In the rows, zero is written as 128.
Known rows, with every step that occurs:
a/l/q/y/r/d: [124 149  92 121  76 183  80 131 170 175 156 151 162 150 139 102 148 169
  81 141  56  99 187  68 165  95 145 128 130 113 121 106 139 125 106  77]
q/y/a: [134 146  85 117 104 137  47 139 127 141 100 101 125 123 104 142  94 169
 128 110 106  90 171  34 159 118  91 133 111  99 104 134 122 117 100 120]
l/a/y/c: [112 150  75 129 104 118  85 124 174 138 127 116 136  70 139 108 115 146
 101 104  97  96 144  64 138  92 155  85 169  51 120 132  95 114 114 127]
q/y/r/l/a: [140 143  79 145 130 142 110  99 169 180 137 108 163 151 147 120 180 170
  40 143 104 104 167  75 144  52 204  87 152  99 124  99 125 115  98 109]
d/r: [111 154  98 156  68 131  95 180 163 137 152 166 118 131 109 168  96 157
 135 142 154 148 157 155 166 131 101 120 125 119 104 117 132 136 143  97]
e/a/z: [161 128 121 153 142 121 127 208 175 142 146 122 147 146 118 181 137 157
 142 160 153 142 149 103 152 123 109 119 138  86 162 140 140  97 129 168]
q/l/c: [139 175 101 133  80 108  94 148 112 153 147 115 135 147  74 124 236 122
 101 132 124 136 139 117 117 116 192  92  96 112 161  86 125 149  95 151]
q/l/r/y/a: [149 151  80 154  97 140  59 160 132 146 114  97 153 118 128 133 163 150
 107 125 137  85 143  65 145  45 114 152 117  76 106 103 123 112 124 149]
e/a/y/r: [148 145  79 143 122 161  79 127 174 194 121 102 141 143 101 171  74 164
 123 129  92  83 150  87 137 120 114 105 141  68 118 154 132 121 119 157]
d/r/y/a/l/q: [129 138 100 140  87 141  92 156 150 147 155 140 164 198 180 143 201 148
  82 115 139  94 153  60 147  77 107 126 117  96 114 110 110 116 107 149]
c/y/r/d: [120 129  74 134  66 193  76 138 163 159 150 128 118 117 124 100 120 156
  81 146  71 112 156 112 144  94 143 155 156 122 122 122 142 126 125  86]
e/a/y: [155 139 134 116 123 134  99 143 141 128 137 114 148 132 101 174  90 182
 116 115 106 119 120 116 156 122  86  95 150  22 165 120 129 103 129 166]
e/a/l/q: [152 132 124 137 116 127 131 135 152 127 177 127 170 205 161 143 203 150
  96 118 123 119 155  75 129 101 142  88 127  72 158 110 108 118 108 137]
c/l: [144 125 132 163  97 151 131 135 128 166 109 101 149 142  79 103 145 120
 122 132 131 126 154 153 125 110 142 113 135 169 113 133 155 120 131 123]
y/c/l/a: [127 124  93 167 109 132 123 116 151 162 129  97 147 106 134  91 185 123
  93 127 116 119 172 109 103  63 205  88 166 119 108 132 126 106 125 105]
r/d: [114 132 116 135  76 152 107 149 144 134 164 155 148 107 124  94 148 161
  89 147  84 132 163 109 153 108 145 131 145 105 135  94 152 122 122  72]
l/c: [126 128 116 125  91 121  98 134 108 159 137 115 118 146  87 128 227 122
 115 125 127 144 143 111 100 119 148 103 100 111 148 109 141 154 109 142]
a/y/c/l/r: [156 140 129 163 114 149 118 105 166 163 129  79 164 117 112  84 190 130
 113 119 125 126 146 135 121  39 140  89 144  78 122 110 131 147 122 112]
z/a: [128 132 124 135 166 106 119 148 170 148 131 149 167 135 124 129 119 174
  96 148 126 145 184 122 147 126 179  93 161 130 152 137 159 122 145 135]
l/q: [137 136 109 135 112 130 121 129 156 141 164 145 164 151 169 106 207 137
  93 126 122 136 151  84 124 109 110 101 133  90 140 116 134 119 116  95]
q/y/c/l/r/d: [134 138 126 141  72 172 104 121 164 149 156 126 162 101 124  65 186 159
  91 140  75 132 175 117 147  46 150 116 146  91 139  76 148 139 124  52]
e/a: [168 124 123 152 116 120 121 153 141 112 156 107 130 134  94 179 102 168
 152 137 123 135 159 115 123 130 138  93 140  53 171 118 127 115 141 121]
q/y/c/l: [138 141 109 143  82 153 104 129 149 155  97 101 140 103  81  93 112 125
 129 121 108 103 174 114 140 106 150 102 139 158 113 137 125 122 132  98]
z/a/y/r/l: [140 147  92 142 138 151 106 107 194 196 116 117 177 173 113 143 110 186
  26 152 110  79 149  90 171  82 166  92 151 113 141  92 138 135  88 164]
c/y/a: [131 120  68 132  95 152  48 143 125 119 108  71  82 126 113 137  99 151
 107 105 127  97 132  77 132 103  97 161 141 109 107 148 110 118 113 158]
r/y: [148 135 117 124  94 147  97 177 126 136 116 148 154 111 123 130 149 138
 108 132 136 122 125 124 160  86 107 158 130 109 123 114 137  91 181 123]
d/r/y: [131 147 106 134  61 154  86 202 143 140 128 176 141 113 127 163 122 149
 118 141 155 131 133 151 177  84  85 164 124 115 111 106 136  98 191 116]
q/y/r/l: [153 154  90 133 113 158 100 105 180 184 114 109 160 167 101 135 114 177
  51 148 104  83 160  79 178  90 162 101 127 129 129  90 126 140  89 118]
a/y/q/l/r: [171 199 116 152 124 133 115 124 162 149 159  72 175 146 112 109 194 158
  96 126 133 123 132 120 152  52 152  71 123  38 123  83 110 136  98 126]
d/r/y/a: [118 135  71 152  72 151  47 184 134 146 107 130 124 114 126 170 103 155
 122 128 148  86 151  75 155  80  76 169 119 102  85 119 130 106 139 145]
z/a/l: [129 138 142 131 151 109 127 146 153 142 135 127 173 206 116 142 142 166
  90 123 130 113 172 107 166 121 207  90 139 141 138 132 121 127 120 179]
z/a/l/q/y: [150 161 134  81 125 136  95 130 155 137 140 150 174 182 148 121 167 180
  90 114  93 128 174  72 183 117 122  96 117 106 154 117 118 115 122 103]
e/a/y/c/l/q: [146 128 108 149  97 148 118 124 168 153 147 119 166 138 153 108 180 136
  96 121 112 113 155  91 109  84 115  89 150  88 148 116 130 113 117 118]
l/a/z: [135 131 108 150 149 118 127 189 176 164 143 128 157 138 155 134 200 136
  98 152 149 147 147  93 146  90 140 120 151 107 126 146 140  89 119 158]
e/a/l/q/y/c: [140 157  88 108  90 126  83 128 173 116 141 123 140 111 133 122 115 157
 126 106  89  97 179  38 153 112 149  82 136  69 145 122  78 125 117  88]
e/a/l/c: [142 125 131 129  95 120 107 138 104 144 149  97 124 198  79 165 225 137
 122 117 126 124 148 103 104 112 181  90  96  92 165 101 116 154  98 185]

Rows:
[163 158 133  84 108 139  97 132 144 125 147 134 162 180 140 137 158 178
 108 110  92 126 166  69 175 118 110  97 110  82 159 114 109 112 122  99]
e/a/l/q/y
[137 126 136 157  83 171 121 126 155 153 163 125 169 120 125  67 204 152
  86 149  92 142 166 138 135  47 151 121 145  98 136  76 161 138 120  67]
c/l/r/d
[159 154 132  95  98 155  97 125 143 150 128 135 162 150 129 104 168 157
 104 119  93 136 167  95 164 112  91 108 117 122 140 119 136 111 130  75]
c/l/q/y
[139 128 104 159  75 157 111 148 144 159  96 107 146  96  93  97 129 110
 121 127 127  99 156 128 126  78 153 125 147 158 107 130 129 110 153 121]
r/y/c/l
[114 138  82 150  77 173  90 137 167 177 152 144 145 116 120 100 128 157
  93 152  70 104 179  90 142 102 154 135 144 117 111 113 154 131 112  76]
y/r/d
[152 212  86 153 100 121 114 159 143 137 149  87 156 145  79 127 128 151
  99 133 134 102 147 105 161 121 181  78 118 103 107 101 103 112  92 132]
y/q/l
[147 214  96 135 123 122 105 159 158 148 141  96 171 151  93 137 114 172
  78 132 125  98 141 107 177 115 171  69 136  83 122 102 110 105  94 163]
z/a/y/q/l
[150 166 118  91  91 147  91 130 166 139 144 157 163 160 145 130 154 184
  73 130 103 134 162  84 194 104  92 102 115  99 153  84 123 123 115  72]
d/r/l/q/y
[129 157 103 125 134 152 111 126 142 164 129  68 140 148 121 141 120 168
  84 105 123  97 134  87 138  93 101  80 143  50  74 129 119  94  94 150]
l/a/y/q
[153 162 131  81 106 141  93 128 143 134 141 140 165 177 141 119 171 167
 101 107  95 126 161  68 180 120 108 102 107 102 141 118 110 114 118  96]
a/l/q/y
[126 133 125 149  86 157 101 128 150 141 170 119 163 147 139  91 200 165
  79 133  93 115 166  91 151  49 158 122 135  73 130  77 135 143  99  99]
y/a/l/r/d
[112 151  67 143  56 136  75 178 174 129 123 154 125  61 126 134  96 136
 131 128 134  99 153  98 156  87 133 133 148  98 107 118  98 116 164  98]
d/r/y/c
[126 149 104 155  83 138 119 146 175 145 145 145 148 162 111 158 119 179
  54 158 152 121 146 136 185  92 145 103 133 123 135  59 130 144 104 119]
d/r/l
[157 134 139 142 115 119 128 150 129 115 153  98 147 204  96 174 131 162
 128 116 128 107 154 102 148 124 179  91 123  88 150 122  97 122 118 170]
e/a/l
[124 142 103 143  86 136  74 172 126 140 119 113 142 192 119 168 131 153
 108 109 145  72 149  74 169  87 136 144 109 120  91 122  99 118 116 188]
d/r/y/a/l
[131 136  96 130  98 145  91 108 139 200 123 102 138 174  88 142 214 146
  55 138 114 104 135  94 119  86 163  95 110 107 150  79 139 160  75 173]
a/y/r/l/c
[131 131  94 150 106 136 111 112 149 160 123  99 148 105 132  90 178 133
  94 123 104 121 176 102 115  63 194  89 158 118 111 132 121 103 129  96]
q/y/c/l/a
[139 142  96 129 133 132  77 199 167 161 108 117 140 139 125 157 132 156
 126 140 141 111 157  48 176 115  76 146 120 117 114 152 135  98 103 169]
q/y/a/z
[125 160  87 104 107 121  83 129 185 127 130 137 151 110 144 106 122 158
 108 109  91  98 188  43 162 112 163  83 144  96 140 130  89 128 118  93]
z/a/l/q/y/c
[137 186  74 157  98 127 107 162 150 147 159 112 157 131 141 135 180 155
  75 142 136 118 154 111 147  57 197  90 142  79 102  97 109  89 124 120]
d/r/y/q/l/a
[139 124 116 162 143 132 135 186 170 179 131 116 163 147 145 125 208 128
  97 156 152 144 152 114 139  79 145 120 151 135 120 147 152  89 122 164]
c/l/a/z
[151 137  80 138 107 163 113 106 183 166 154 121 156 183 170 112 195 155
  32 139 118 105 138  79 137  71 134 111 145 105 147  94 125 131  96 118]
c/y/r/l/q
[145 150 102 131 108 166 112 162 129 154 117  85 138 140 108 144 118 149
 109 120 147  99 140  97 144  90  96 122 121  95  70 123 124  94 138 127]
r/y/q
[130 135 105 141 111 132 105 130 146 143 155 121 166 203 170 123 209 143
  82 107 128  94 158  42 132  94 128 109 118  96 120 117 107 124  86 149]
y/a/l/q
[155 142 151 149 158 120 129 118 168 147 155 102 183 186 134 112 211 159
  99 125 137 137 163 123 145  52 188  80 134  81 141 105 124 153 118 142]
z/a/l/r
[144 137 110 139 113 133 134 113 170 147 162 139 180 175 171 107 214 156
  37 141 128 120 144  79 142  81 133  93 139  94 157  74 130 129  93 108]
r/l/q
[153 159 122  86 104 140  89 129 147 135 141 148 158 142 144 112 161 168
 105 114  92 138 161  75 172 123  88 107 114  95 146 118 127 112 127  70]
l/q/y
[134 143 102 147  91 137 123 132 183 148 172 161 170 177 171 130 197 164
  44 147 142 128 150 100 154  79 118  98 135  98 149  68 130 134  97 102]
d/r/l/q
[144 167 108 141  76 169 104 138 158 127 182 106 153 121 127  79 189 167
  69 146  92 134 146 129 155  47 161 118 146  67 140  65 129 133 111  79]
c/y/q/l/r/d
[124 149  68 133  54 185  69 141 155 167 156 128 119 123 111 100 157 152
  71 150  70 108 154 113 137  88 171 147 142 120 136 104 137 136 112 102]
q/l/c/y/r/d
[144 127 122 153 103 150 133 127 150 161 146 128 171 164 152  92 215 124
  89 129 126 133 154 110 113  95 116 104 134 132 131 118 149 117 118 105]
c/l/q
[142 140  92 138 136 149 116 107 198 187 150 143 194 185 178 120 190 173
  22 147 113 100 154  67 146  72 136  89 151  92 154  89 139 127  88 135]
z/a/y/r/l/q
[140 166 119 149  80 147 110 140 160 135 184 136 175 112 130  76 204 163
  78 152  89 140 157 122 157  57 176 110 139  70 152  60 142 138 112  67]
q/l/r/d
[145 145  90 119 105 174 104 137 135 127 128  49  85 150  95 136  95 153
 103 109 139 115 126 120 135 111 100 119 141 104  83 146 106 113 118 133]
c/y/q
[122 129 134 121 120 113 107 136 119 164 135 117 142 199  96 143 232 141
  92 121 129 130 159 107 114 111 202  90 108 131 157 108 132 155 101 191]
z/a/l/c
[129 145 118 116 132 128  95 124 143 151 131 122 158 123 142 126 155 165
  73 111 102 125 116 107 152  92 116  97 160  47 130 127 132  93 121 157]
l/a/y
[137 120  84 135 120 145  77 190 162 155 113  90 113 157 125 156 170 146
  84 144 159 111 124  73 151  84  97 160 131 123 136 134 130 114  92 212]
r/l/c/y/a/z
